Every row comes from one small tree of marks. The marks that hang from a mark follow it in brackets, in the order of their numbers. Every link used is in the known rows. Which tree was each row made from?
Known rows
k_667[k_83[k_755]]: [-5.80  1.90  2.96  4.84 -4.39  2.48 -0.70 -2.47 -1.31 -1.46 -0.12 -0.23
  0.17  0.49  0.93  8.26  2.09 -5.97 -1.34  2.98  1.92]
k_83[k_213]: [ 4.45  0.78  4.23  3.49  0.08  1.46  0.66 -5.21  1.61  5.10 -1.94  0.84
 -0.97 -2.10 -1.19  3.03  3.20  1.28 -0.06  0.54 -1.90]
k_755[k_4[k_213[k_83]]]: [ 7.09 -1.34 -0.03 -0.25 -1.93 -1.92 -5.15  2.51  0.06 -0.63 -1.62  5.90
  0.38 -3.92 -0.46  0.87  0.21 -0.13  0.59  1.91 -2.20]
k_885[k_667]: [ 3.04 -1.55  2.94  0.53  3.27  3.80  0.28 -4.48 -0.29  3.29 -2.83  4.06
  0.06  2.41 -1.42  4.96  2.01  0.67  2.97  2.43  1.99]
k_213[k_83]: [ 6.18 -2.79 -2.58 -2.73  3.45  1.07 -1.23 -0.41 -2.14  0.79 -1.65  1.20
  0.59 -1.02  2.01  3.42  1.00  2.06  2.01 -0.71 -3.40]
k_755[k_4[k_213] k_885[k_667]]: [ 5.41  0.12  3.23 -2.22 -0.23  0.72 -2.30  1.62  2.12 -0.34 -0.30  7.71
 -0.24  0.00 -3.67 -3.09  0.54  0.93 -0.74  5.46  0.32]
k_755[k_4 k_885[k_667]]: [ 4.36 -1.91  2.22 -4.56  1.15  0.08  2.19 -0.05  2.03  1.09  1.36  6.54
 -1.02  2.53 -3.43 -3.71 -0.66  1.82  1.21  3.09  0.34]
k_755[k_4 k_885[k_667[k_83[k_213]]]]: [ 3.13 -1.68  3.29 -3.30 -1.89  0.21  2.89 -0.72  3.36  0.61 -0.58  5.43
 -2.91  1.58 -3.92 -3.24  1.16  0.20  0.59  4.54  1.68]
k_213[k_4[k_755] k_83]: [ 6.10 -4.06 -2.72 -3.02  2.31  5.02 -0.18  3.85  0.18 -1.85 -2.50  2.39
  1.66 -3.26  1.39  2.06  0.98  2.94 -0.01  3.46 -4.99]
k_667[k_83 k_885]: [-0.28  0.52 -1.01  2.51 -4.98 -2.12  0.58 -1.58 -0.57 -2.37 -2.74 -4.00
 -2.15 -0.51  0.39  8.70  5.03 -7.11  1.28  3.12  1.68]
k_213[k_4]: [ 1.36 -1.41  0.46  4.67 -0.27  3.02 -0.17 -1.34  0.88 -0.11  0.84  4.71
  2.99 -1.60  4.47  5.72  1.35 -1.46 -1.35  2.53 -4.45]
k_213[k_83[k_667 k_755]]: [ 0.42 -3.82  0.99  0.01  3.34  4.33 -2.44 -1.86 -1.02 -2.42 -3.33  1.89
  2.69  2.26  1.01  3.85  3.26  0.47 -0.05 -1.45 -2.72]
k_83[k_213 k_755[k_4 k_885]]: [-0.71  1.88  6.94  3.89 -1.73  1.54  1.96 -1.83  3.15  3.36 -0.99  1.37
  1.47  0.71 -5.91 -3.12  0.34  1.07 -3.25  1.51 -1.68]
k_4[k_213[k_83]]: [ 6.48  1.24 -0.25  1.75  0.73  2.02 -7.47  1.03 -1.89 -0.93 -2.72  2.99
  1.69 -4.45  1.52  4.85  2.70  0.22 -0.97  2.94 -3.20]
k_885[k_755[k_4]]: [ 1.62 -3.92 -0.36 -1.68 -0.75  1.19  1.19  0.98  0.20  1.91  3.52  2.62
 -3.73  1.20 -5.10 -0.33 -2.08  3.02  2.81 -1.46  0.30]
k_755[k_4[k_213[k_83[k_667]]] k_885]: [ 6.13 -1.27  0.99 -3.79 -0.39 -0.22 -3.67  3.10  1.69 -3.35  0.95  6.72
  0.05 -1.55 -0.97 -3.51  1.29  0.99 -1.64  3.15 -3.09]
k_4[k_755]: [ 3.36  1.02  2.03 -4.51  2.14  4.14 -0.11  0.99 -1.73  1.15  2.40 -0.27
 -1.06 -2.40 -2.59  3.17  0.06  2.10  1.53  2.63  0.57]
k_4[k_213 k_755[k_885]]: [ 4.67  4.95  3.49 -3.54  0.99  5.61 -5.15  4.15 -0.83 -1.86  2.32  1.20
 -0.08 -5.06 -3.66  0.89  1.43  2.00 -2.67  7.16 -0.32]
k_755[k_4 k_885[k_667[k_83]]]: [ 2.44 -1.88  2.18 -4.16 -1.48  0.03  2.36  0.14  2.26 -0.47  0.66  5.95
 -2.27  2.22 -2.92 -2.47  0.36 -0.37  0.88  4.46  1.85]
k_4[k_213 k_755]: [ 4.72  4.02  3.33 -0.98  0.01  5.11 -6.59  3.30 -1.46 -0.80  0.21  1.19
  0.12 -6.02 -3.09  4.09  1.68  1.04 -1.22  6.03  0.27]

Write each row's tree
[ 1.65 -5.25  3.81  5.79 -1.36  4.58  1.36 -4.55  5.57 -1.14 -5.55  0.93
 -1.18  0.96 -2.46  3.03  8.64  0.09 -1.05  0.48 -2.88]	k_83[k_213[k_4] k_667[k_885[k_755]]]
[ 2.31 -2.50  0.31  0.08 -1.84  1.70 -1.98  1.98  0.38  0.94  2.36  3.38
 -3.12 -0.54 -5.29  0.17 -1.22  2.40  1.39  0.23  0.23]	k_885[k_755[k_4[k_213]]]
[-4.37  1.86  3.29  5.12 -6.53  1.09 -2.66 -0.32 -0.38 -2.36 -1.05  1.98
 -0.05 -1.06 -0.25  6.43  1.87 -6.46 -1.75  4.12  1.96]	k_667[k_83[k_755[k_4[k_213]]]]
[ 3.66  1.77  1.75  2.42  1.48  4.32 -6.67  1.06 -1.24 -1.11 -3.72  2.95
  3.06 -1.70 -1.18  3.27  2.29  0.48 -2.29  4.39 -1.84]	k_4[k_213[k_83[k_755[k_885[k_667]]]]]
[ 2.38  0.82  2.30  2.62  1.11  4.63 -7.74  0.58 -0.76 -3.71 -2.87  3.46
  3.09 -1.64  0.61  3.75  3.97 -0.62 -3.21  3.16 -3.00]	k_4[k_213[k_83[k_667 k_755[k_885]]]]
[-1.87  1.96  4.22  5.58 -2.29  1.06 -4.06  0.70 -0.62  0.06 -0.35  3.38
  3.68 -0.37 -2.46  3.04 -0.82 -2.50 -2.04  1.84 -0.73]	k_83[k_755[k_4[k_213]]]
[ 6.21 -3.91 -1.97 -4.76  3.44  6.33  1.17  3.86  0.98 -2.13 -2.63  2.99
  1.47 -1.52 -0.30 -0.35  1.08  4.14 -0.44  5.10 -4.37]	k_213[k_4[k_755[k_885[k_667]]] k_83]
[ 0.79  0.52  2.61 -2.55  1.40  3.72  1.89 -2.71  0.43  0.11  1.02  2.63
 -1.38  2.89 -0.92  1.87  2.17 -0.41  0.00  4.56  1.46]	k_755[k_885[k_667[k_83]]]
[-3.46  1.07  4.94  5.65 -6.78  0.93  0.66 -2.72  1.81  0.54 -3.00  0.40
 -1.57 -1.04 -2.16  4.45  2.77 -4.71 -1.61  3.22  1.90]	k_667[k_83[k_213 k_755[k_4]]]
[ 1.28  0.12  1.31  4.09 -6.48 -0.02  2.16 -1.10  2.83 -1.58 -5.87 -4.47
 -2.71 -2.74 -1.92  6.44  6.56 -5.30 -0.54  5.43  0.54]	k_667[k_83[k_213[k_4[k_755]]] k_885]
[ 2.21 -3.54  6.53  3.44 -0.26  6.88  0.09 -4.49  5.05 -0.89 -3.92  4.02
 -0.40 -1.55 -0.17  2.77  7.53  0.86 -2.06  2.28 -2.68]	k_83[k_213[k_4[k_755]] k_667]
[-3.76  0.70  0.72  4.64 -6.83 -2.64  0.62  0.19  0.06 -3.11 -3.65 -3.64
 -0.51  0.85 -2.54  6.77  3.28 -7.97 -0.04  3.15  2.27]	k_667[k_83[k_755[k_4]] k_885]
[ 1.27 -5.09  0.75 -0.77  1.88  2.46 -2.15 -0.49 -0.21 -2.75 -3.43  3.49
  2.07  2.00  0.09  1.73  2.23  0.40  0.46 -1.50 -2.55]	k_213[k_83[k_667 k_755[k_4]]]
[-5.09  1.45  2.92  2.30 -5.20  1.20  0.53 -0.49  0.05 -2.37  1.21  1.26
 -0.50  0.97 -0.55  3.82  0.99 -5.32 -1.82  3.68  1.57]	k_667[k_83[k_755[k_4 k_885]]]
[ 4.85 -2.73 -2.92 -0.31 -1.18 -1.63 -0.75  2.58  0.03 -0.51 -2.24 -2.20
 -2.08 -0.19 -5.61  1.74  1.53  0.47  2.55  0.18 -1.03]	k_667[k_885[k_755[k_4[k_213[k_83]]]]]
[-0.31 -1.35 -1.57  1.84 -7.21 -1.75 -0.22  1.95  0.78 -3.02 -2.50 -3.27
 -4.93 -0.53 -4.57  5.15  3.61 -4.90  1.55  3.17  2.88]	k_667[k_83 k_885[k_755[k_4[k_213]]]]
[ 3.54 -1.74 -1.43  0.97 -1.79 -1.64 -0.69  1.79  0.19  0.02 -0.99 -1.96
 -2.09  0.12 -5.52  2.41  1.47 -0.32  2.25  0.40 -0.24]	k_667[k_885[k_755[k_4[k_213]]]]
[-0.30  0.88  7.68  3.67 -0.74  2.86  2.50 -2.64  3.77  3.92 -3.32  2.31
  1.16  2.28 -7.63 -3.39  0.83  1.64 -2.30  2.79 -0.07]	k_83[k_213 k_755[k_4 k_885[k_667]]]
[ 0.75 -5.32  1.20  0.22  0.17  1.52 -0.41 -2.39  1.40 -3.07 -0.90  1.38
 -1.65  3.00 -1.80  3.66  5.27 -1.26  2.09 -1.81 -0.22]	k_83[k_667[k_885[k_755[k_4]]]]
[ 4.62 -5.71 -0.94 -4.78  3.28  7.35 -0.33  2.66  1.91 -5.47 -1.84  4.07
  1.53 -0.90  1.88  0.29  3.81  3.01 -1.41  3.39 -5.22]	k_213[k_4[k_755[k_885]] k_83[k_667]]
[ 4.96  4.06  4.36 -3.86  1.87  6.90 -4.68  3.28 -0.20 -1.11 -0.01  2.16
 -0.28 -3.39 -5.25  0.71  2.03  2.57 -1.72  8.26  1.45]	k_4[k_213 k_755[k_885[k_667]]]
[ 5.17 -6.40 -2.09 -2.56  2.12  5.28 -0.63  2.75  1.68 -5.57 -5.03  1.62
  1.61 -1.24  1.22  2.93  5.06  1.25  0.00  2.86 -4.71]	k_213[k_4[k_755] k_83[k_667[k_885]]]
[-3.65  1.70  5.02  4.00 -6.28  1.25  1.56 -2.07  2.31 -0.12 -1.65  0.35
 -1.56 -0.25 -2.66  2.12  2.52 -4.04 -2.60  3.94  1.37]	k_667[k_83[k_213 k_755[k_4 k_885]]]
[ 2.93 -2.66 -1.95 -0.23 -1.13 -2.03  1.58  1.01  0.11  0.68 -0.33 -2.55
 -2.34  1.22 -5.47  2.11  0.88  0.05  3.21 -0.76 -0.07]	k_667[k_885[k_755[k_4]]]
[ 5.29 -6.80 -2.57 -3.44  2.20  0.94 -0.83  0.00  0.16 -2.93 -3.70  1.07
 -1.23  1.38 -0.84  1.88  4.01  1.54  2.71 -1.95 -2.56]	k_213[k_83[k_667[k_885[k_755[k_4]]]]]
